Each row comes from the steps of one path. Every step used is in the known rows, and no mark comes twice. Write the path behind each row, first mark first.
Known rows:
Q, R, H, D, N: [ 0.90  2.01  0.85  1.59  2.03  1.93  0.12  1.65  0.31  0.63 -1.73  3.01
 -0.91 -1.47 -0.47 -2.60  0.85 -1.11 -0.58  1.19 -0.64 -0.58 -2.54  0.56]
H, R, Q, N: [ 2.16  2.08  5.14 -1.27  0.28  0.99  0.32  2.16  0.26  0.30  0.39  2.43
 -0.94  1.22  3.06 -0.54 -0.07  1.58  2.73 -0.90 -0.47 -1.76  0.39  0.35]
G, N: [-1.14  0.00  1.55 -0.76 -0.18 -1.68 -1.21  0.98  0.74 -0.05 -0.45  1.09
 -0.65 -0.59 -0.02 -1.62  0.38 -1.04 -1.43 -2.19 -1.53  0.12 -0.78  0.69]
N, B, D, H, R, Q: [-0.90  1.73  5.66 -0.17 -1.02  1.28  2.01 -0.08 -0.25 -1.38 -0.40 -0.21
  0.19  1.05  2.06 -0.79  0.17  1.33  3.52  0.66 -0.54 -3.90 -1.52 -2.26]
F, G, N, Q, R: [ 0.74  1.24  4.83 -1.87 -2.09 -2.13 -1.93  1.72  3.20  0.55 -1.52  2.17
 -1.13  1.42 -0.21 -3.43  3.01 -2.24  0.36  0.95 -3.96 -2.76 -1.24  3.99]
U, N, Q: [-1.67 -0.26  2.02 -0.97 -1.24 -1.27  0.28 -0.09  0.86 -0.08 -0.59  1.20
 -0.54 -1.18  2.65 -3.78  1.19 -0.56  0.79 -0.11 -0.96 -2.85 -1.07  3.81]
U, N, S: [-1.06 -2.46  0.43  0.42 -0.22 -2.68  0.30 -2.06  1.51 -1.10  0.36  0.25
  0.46 -1.47  1.74 -3.04  0.67 -0.74 -0.84 -0.92 -1.26 -0.36 -0.19  2.93]
F, G, N, D, B: [-0.40 -0.14  3.89 -2.33 -1.96 -0.30 -0.30 -0.22  3.67 -0.68 -1.04  1.26
 -0.68  1.26 -3.06 -1.95  2.22 -0.97 -1.20  0.67 -3.90  0.41 -1.06  2.73]
B, N, D, H: [-1.44  1.80  3.06 -1.89  1.74  2.37  1.42  1.56  1.17 -1.91 -1.74  0.95
 -0.29 -0.35 -0.51 -1.60  2.86 -1.17 -1.63  0.07 -1.71 -1.07 -0.93 -0.04]
R, Q: [-0.46  0.73  2.09  0.09 -0.61  0.43  0.50 -1.14 -1.69 -0.18 -0.58  1.31
 -0.27 -0.55  1.70 -0.23  0.83  1.91  1.84  0.96 -0.83 -0.96  0.70 -0.91]
H, D, B: [ 0.78  0.13  1.69  0.48 -0.05  2.77  0.78 -0.62  2.34  0.15 -0.29 -0.35
 -1.03 -0.12 -0.55 -0.38 -0.23 -0.22  0.88 -0.13 -0.68  0.55 -1.35 -1.28]
Q, R, H, D: [ 0.62  2.04  0.41  2.26  1.26  1.94  1.52  1.47  0.20  1.03 -1.07  1.13
 -0.99 -0.43  0.23 -0.99  0.91 -0.70  0.48  2.49 -0.94 -0.91 -2.61 -0.77]
F, G, N, B, D, H: [-1.07  0.34  4.31 -2.88 -2.11 -2.16  0.07  0.22  2.57 -1.20 -1.79  1.12
  0.28 -0.54 -1.85 -1.36  2.19 -1.28  0.68 -0.93 -3.87 -3.01 -1.17  0.50]
B, D, H: [-0.90  0.93  1.18 -0.78  0.30  0.39  0.13  0.69  0.71 -0.15 -1.01  1.05
 -0.33 -1.29 -0.71 -0.19  1.48  0.59 -0.47 -0.18 -0.96 -1.25 -0.89 -3.22]
D, B, N, Q, R: [-1.35  1.07  6.06 -0.33  0.10  4.31 -1.47 -0.31  3.34  0.15 -2.61 -0.03
 -1.57  2.70  1.54 -4.46  1.46  1.06  1.05 -0.03 -0.63 -2.11 -1.49  0.70]
G, F: [-0.44 -0.01 -0.25 -0.31 -1.56 -2.15 -1.42 -0.23  0.65 -0.50 -0.24  1.21
 -0.90  0.56 -0.91 -2.13  0.67 -1.14 -0.54 -0.62  0.04 -0.56 -0.42 -1.07]
B, D: [ 1.68  1.42  1.26 -0.17  0.37 -0.71  0.63  0.12  0.86  0.57 -1.71 -0.75
 -0.84  0.11 -0.15  1.40  0.84  0.54  0.25  0.26 -0.81 -0.73 -0.96 -2.21]
R, H, D, N: [-0.27  0.62 -0.52 -0.04  2.28  1.77  1.36  0.57 -0.67 -0.75 -1.23  3.30
  0.26 -3.67 -1.18 -1.43  0.51 -0.86 -0.23  0.28  0.04 -0.51 -1.31 -0.76]
R, Q, N, D, B: [-0.76  1.75  5.57 -0.60 -0.62  2.76  2.12 -1.43  1.05  0.21 -2.28  2.21
 -1.70  1.31  1.37 -2.53  1.80  2.80  0.78  0.70 -3.40 -0.56 -0.49 -0.02]
F, G, N, Q, R, H: [-1.28  0.88  3.73 -1.53 -1.54 -0.95 -0.77  1.29  1.95  0.26 -1.70  3.19
 -0.49  0.18 -0.58 -3.82  3.09 -1.29  0.64  1.99 -3.37 -3.22 -1.52  2.80]
U, N, B, D, H, R: [-1.17  0.35  3.84 -0.88 -0.96 -0.72  1.21  0.90  1.44 -1.08  0.00 -0.22
  0.10 -0.49  2.01 -2.14 -0.29 -0.02  1.76 -1.51 -0.12 -3.50 -2.38  1.55]
H, R, Q: [ 1.39  1.22  3.74 -0.14 -0.19  0.96 -0.09  1.39 -0.89 -0.36  1.60  1.08
 -0.13  1.16  2.43  0.18 -0.51  1.22  2.85  0.70  0.89 -1.35  0.28 -0.10]
D, B, N, U: [-0.39 -0.21  3.35 -1.43  1.17  4.91 -0.03 -1.06  4.05 -1.63 -1.82  0.45
  0.18  0.63  1.15 -1.60  0.53  0.50  0.27 -0.98 -0.84  0.10  0.66 -1.02]
N, B, D, H, R: [-0.49  1.17  4.13 -0.21 -0.55  0.99  1.65  0.77  0.95 -1.24 -0.01 -1.25
  0.33  1.49  0.82 -0.59 -0.47 -0.12  2.19 -0.03  0.10 -3.16 -2.02 -1.63]
R, H, D: [-0.56  0.69 -1.07  0.62  1.40  1.81  2.90  0.32 -0.85 -0.24 -0.53  1.26
  0.12 -2.54 -0.33  0.49  0.52 -0.43  0.98  1.69 -0.26 -0.84 -1.40 -2.19]

Write each row's path:
[ 0.43  1.61  3.76  0.21  0.42  0.53 -2.36  1.07  1.26  0.43 -1.82  2.80
 -1.12  0.83  1.03 -5.67  1.31 -1.47 -0.73  0.40 -0.77 -2.00 -1.58  3.62] -> D, N, Q, R
[-0.83  1.79  4.25 -1.33 -0.22  0.41  2.23  0.08  1.87 -0.10 -2.83  0.75
 -0.59  0.19  0.95 -1.70  0.91  0.72  1.09 -1.94 -2.69 -3.13 -1.51 -1.38] -> Q, N, B, D, H
[-1.29  0.09  2.31  0.72 -0.67  2.87  1.47 -1.42  1.82 -0.52 -0.45 -0.86
 -0.82  2.34 -1.26 -1.86  0.62  0.61 -1.15  2.00 -1.16  1.21 -1.61  0.48] -> N, D, B
[ 1.92  1.30  1.79 -0.91  1.40 -0.76 -1.14  0.42  1.02  0.10 -2.50  1.56
 -0.72 -1.18 -0.97 -0.69  0.77  0.07 -1.09 -1.23 -0.50 -0.29 -0.83 -0.63] -> B, D, N
[ 1.84  2.18  0.86  1.52  2.47  3.00  1.00  1.56  1.83 -0.13 -1.84  3.59
 -0.38 -1.49  0.67 -2.72  1.17 -2.32 -0.64  2.06 -1.74 -0.66 -1.95  0.52] -> Q, R, H, D, N, U
[ 0.66 -0.29  2.04 -2.83 -1.37 -2.66 -1.51  0.97  2.27 -0.24 -0.62  1.92
 -0.02 -0.62 -1.96 -0.54  1.78 -1.44 -0.29 -0.94 -2.95 -0.55  0.24  2.39] -> F, G, N
[-0.42  0.34  2.57 -0.32 -1.25 -2.05  2.00 -1.40  1.06 -0.36 -2.15 -1.47
 -0.38 -0.62  1.82 -1.09  0.15  0.35  1.48 -1.00 -1.21 -2.76 -2.14  1.83] -> U, N, B, D
[ 0.31  1.72  3.70 -1.13 -0.12  0.43  0.93 -0.28 -0.38  0.64 -1.91  2.94
 -1.07 -0.56  2.45 -1.03  1.32  2.32  1.71 -0.91 -2.46 -1.56  0.83 -0.47] -> R, Q, N
[-2.26  0.12  3.69 -0.21 -0.77  0.91  0.12 -0.27  2.33 -0.52 -0.84  0.31
 -1.35  1.52 -1.20 -3.39  0.91 -0.50 -2.44 -0.42 -2.59  1.19 -2.23  1.15] -> G, N, D, B
[-0.97  1.33  4.56 -1.74  0.15  2.17 -0.32  2.64  0.15 -0.47  1.15  4.13
 -0.29 -0.50  2.11 -2.27  0.54  1.48  1.68 -1.39 -0.65 -2.21  0.38 -0.78] -> D, H, R, Q, N
[-0.47  0.37  1.00 -0.35 -0.53 -1.26  1.78  0.16  0.90 -0.43 -0.62  0.37
 -0.80 -0.60  0.53 -1.93  1.34 -0.97 -1.42  0.64 -1.82 -0.23 -1.75  3.99] -> U, N, D
[-3.32  0.72  5.02 -0.01  0.64  5.47 -0.29 -0.73  2.09 -0.13 -2.70  1.03
 -0.91  1.51  1.20 -4.82  1.55  2.02  1.28  1.08 -0.08 -2.50 -1.77 -0.54] -> D, B, N, Q, R, H
[-0.36  1.86  2.91  1.11  1.89  4.80  0.76  0.75  2.06  0.45 -2.56  0.94
 -1.28  0.02  0.16 -1.98  1.14  0.64  0.80  0.93 -0.58 -0.96 -2.56 -1.46] -> Q, R, H, D, B, N
[-1.79  1.65  6.97 -0.92 -1.10 -0.53  0.64  1.04  0.45 -1.35 -0.66  0.98
 -0.56  0.41  2.06 -2.37  0.45  0.21  1.94 -1.52 -1.95 -3.50 -2.19 -1.37] -> G, N, B, D, H, R, Q
[-0.13  2.20  4.39 -2.06  2.07  2.82  0.99  3.35  1.62 -2.11 -0.19  0.85
 -0.19  0.95  0.13 -1.35  1.89 -1.56 -0.71 -0.05 -0.52 -1.34 -1.22  0.57] -> B, N, D, H, R
[-2.13  0.79  1.06 -0.15 -0.02  1.47  1.76  0.79  0.25 -1.27  0.28  1.10
 -0.06  0.10 -1.19 -1.99  1.92 -1.11 -1.97  1.81 -1.80 -0.09 -1.39  0.25] -> N, D, H
[ 0.28  2.18  4.07 -1.60  0.88  1.77  1.62  3.47  2.14 -0.37  0.29  2.58
 -0.93  1.32  0.34 -2.41  1.31 -0.96 -1.01 -0.40 -2.19 -1.00 -1.39  1.31] -> Q, N, D, H, R
[-1.63  0.59  3.30 -0.72 -0.25  2.13 -0.64  1.93 -0.95 -1.12  2.27  2.89
  0.43 -0.46  1.57 -1.54  0.21  1.10  1.73  0.12  0.66 -1.75  0.31 -1.16] -> D, H, R, Q
[ 2.00  1.25  1.80 -1.49  1.08  1.26  1.54  0.86  3.26 -0.23 -1.60  2.50
 -0.20 -0.05  2.23 -1.01  0.91 -1.07 -0.23 -1.05 -3.11 -0.61  0.81  0.49] -> Q, N, U
[ 2.44  2.97  6.00 -0.88  0.36  1.17  1.93  2.31  0.56 -0.07  0.07  2.02
 -1.32  2.22  2.60 -0.84  0.87  0.71  1.76  0.79 -1.68 -1.47 -0.67  1.26] -> H, R, Q, N, D
[-1.13 -0.04  4.93 -0.79  0.45  1.28  0.11  0.90  0.86 -1.37  1.60  3.59
  0.35 -0.10  2.64 -3.37  0.96  0.82  1.30 -0.93 -1.37 -1.99  0.65 -0.80] -> D, H, R, Q, N, S
[ 1.96  0.68  5.51 -0.36  0.55  0.09  0.71  0.43  1.07 -0.56  0.85  1.92
 -0.37  1.55  3.52 -1.68  0.30  0.89  2.28 -0.52 -1.27 -1.59  0.60  0.37] -> H, R, Q, N, S
